(in the rows, 128 means zero)
Known rows, with every step that occurs:
x/v/y: [129 116 122 117 117 126 160 162 122 97 114 127 120 176 138 103 154 118 123 125 126 130 98]
d/r/f/n: [126 87 149 123 123 122 127 123 133 149 125 131 142 71 134 133 127 131 133 140 150 110 102]
d/r/f/n/y/v/x: [115 72 147 122 126 115 142 146 131 143 132 137 126 102 130 138 124 129 127 149 150 108 105]
y/n/v: [116 103 122 123 137 125 136 166 128 116 125 101 111 99 126 134 119 121 96 145 147 100 138]
f/r: [148 107 116 124 121 147 140 116 122 125 136 148 123 99 123 146 129 122 136 131 146 141 158]
n/u: [122 124 107 117 138 127 94 134 156 137 136 86 148 156 127 109 139 125 136 132 116 108 149]
x/v/y/n/f/r: [134 97 125 115 115 125 170 163 119 93 118 123 104 173 132 112 152 116 115 135 142 124 107]
y/f/n/u: [115 89 78 128 135 107 148 151 173 128 143 141 142 143 119 147 133 115 109 141 146 116 131]
f/r/d: [152 108 114 124 104 152 145 108 126 140 136 146 135 78 131 140 126 131 155 131 150 137 155]
y/f/r/d: [132 97 91 128 117 129 163 128 157 137 140 163 139 85 124 146 127 113 124 135 148 134 142]
d/r/f: [125 100 159 121 125 125 117 119 132 152 122 124 145 66 136 121 128 127 133 136 137 112 102]
f/n/v: [124 86 106 124 133 124 151 183 130 117 126 144 125 119 134 142 127 129 124 143 148 119 135]
d/r: [126 119 142 122 122 125 126 118 145 134 119 120 150 97 130 129 133 137 103 131 143 110 107]
v/y/f: [119 115 99 127 138 95 188 152 149 112 135 148 110 154 123 123 149 120 135 129 134 136 109]
u/n/y/f: [139 105 113 119 141 123 150 158 110 128 122 114 90 169 110 144 138 118 126 119 116 130 107]
v/y/f/n/u: [118 99 82 125 138 92 186 159 159 112 141 142 115 169 121 129 152 123 137 135 143 127 114]
v/n/y/f/r: [120 85 99 115 142 100 122 161 129 113 135 140 107 132 120 152 145 116 98 126 142 123 119]
n/y/f/r: [103 80 93 125 143 122 167 181 131 122 129 147 113 145 109 121 149 108 117 136 129 132 140]
y/n/u: [120 113 109 123 134 123 107 123 146 126 140 71 123 137 116 132 126 126 104 143 145 92 142]
v/n/f: [139 105 142 113 132 92 106 143 123 120 130 131 107 146 135 146 135 128 114 126 133 122 109]
n/u/f: [89 126 109 115 138 118 82 138 150 145 136 82 129 143 124 107 134 128 149 135 119 123 133]
y/n/v/x: [116 103 125 120 142 116 139 172 127 111 135 103 109 130 134 150 111 123 106 148 151 98 137]
y/n: [124 116 124 131 126 124 131 118 127 121 134 101 110 117 118 146 118 128 99 140 154 106 127]

Rows:
[77 102 112 121 134 105 142 177 121 126 127 136 92 115 129 131 127 134 150 143 146 147 105] : u/f/n/v/y
[125 81 128 123 133 123 112 138 124 153 141 124 129 105 134 123 125 118 174 143 132 117 130] : r/f/n/u
[127 112 119 118 117 123 161 158 123 93 117 114 110 171 132 111 149 119 110 131 139 119 98] : x/v/y/n
[125 103 141 126 127 112 141 137 124 124 129 105 101 144 120 135 122 126 106 146 146 106 125] : y/n/f
[123 86 102 122 136 113 173 191 129 109 127 146 116 134 133 137 137 131 135 141 149 121 127] : f/n/v/y
[103 108 106 121 131 123 103 122 141 131 142 76 109 118 114 137 123 126 117 146 153 107 141] : y/n/u/f/r
[154 117 135 109 143 126 135 170 105 121 125 109 97 160 138 158 117 124 142 122 117 125 117] : u/n/v/x
[121 110 132 131 118 116 152 143 139 118 150 147 99 165 123 155 103 127 103 149 138 128 138] : y/v/x
[115 69 132 127 135 122 137 157 102 147 133 142 112 109 129 122 131 117 171 143 133 126 121] : r/f/n/y
[106 109 105 120 123 125 105 118 142 139 142 74 114 109 118 134 122 131 126 146 155 105 140] : y/n/u/f/r/d
[97 115 110 122 134 117 99 125 143 133 139 69 111 129 115 131 123 127 115 145 147 103 131] : y/n/u/f
[119 92 101 114 138 115 182 207 144 116 124 148 121 97 139 110 142 115 139 137 131 128 137] : n/v/y/f/r/d
[109 99 107 116 149 107 176 214 143 110 121 142 118 119 137 108 144 113 126 136 123 125 127] : n/v/y/f
[172 109 146 112 124 131 144 130 100 131 124 121 87 160 122 154 128 125 148 121 121 142 120] : u/n/f/r
[134 117 110 110 138 103 71 129 146 124 140 97 129 137 133 145 138 128 112 123 132 107 125] : v/n/u
[123 81 149 118 127 123 130 147 134 147 121 132 143 61 139 128 127 127 130 143 146 107 106] : d/r/f/n/v
[154 118 128 110 141 125 153 174 106 118 117 110 88 143 131 137 135 125 144 118 115 131 109] : u/n/v/y
[117 107 130 111 151 118 139 204 127 115 130 131 126 147 150 133 118 120 137 139 123 120 140] : n/v/x
[114 63 134 127 134 116 146 163 107 143 143 148 101 129 129 135 120 117 164 150 137 125 125] : r/f/n/y/v/x
[128 104 94 124 135 104 195 147 147 110 139 159 110 141 121 132 150 118 138 130 143 142 123] : v/y/f/r
[125 119 115 127 132 103 174 135 127 106 134 114 93 151 121 129 142 132 131 134 149 121 112] : v/y/n
[146 93 143 117 112 129 155 140 121 140 127 145 121 130 133 121 132 127 155 138 132 137 143] : n/f/r/d
[123 117 105 121 137 103 157 139 141 110 138 92 103 164 120 118 148 132 135 136 143 110 121] : v/y/n/u
[94 118 123 123 123 129 119 125 116 138 133 137 100 89 122 138 121 127 153 135 144 160 126] : u/f/r
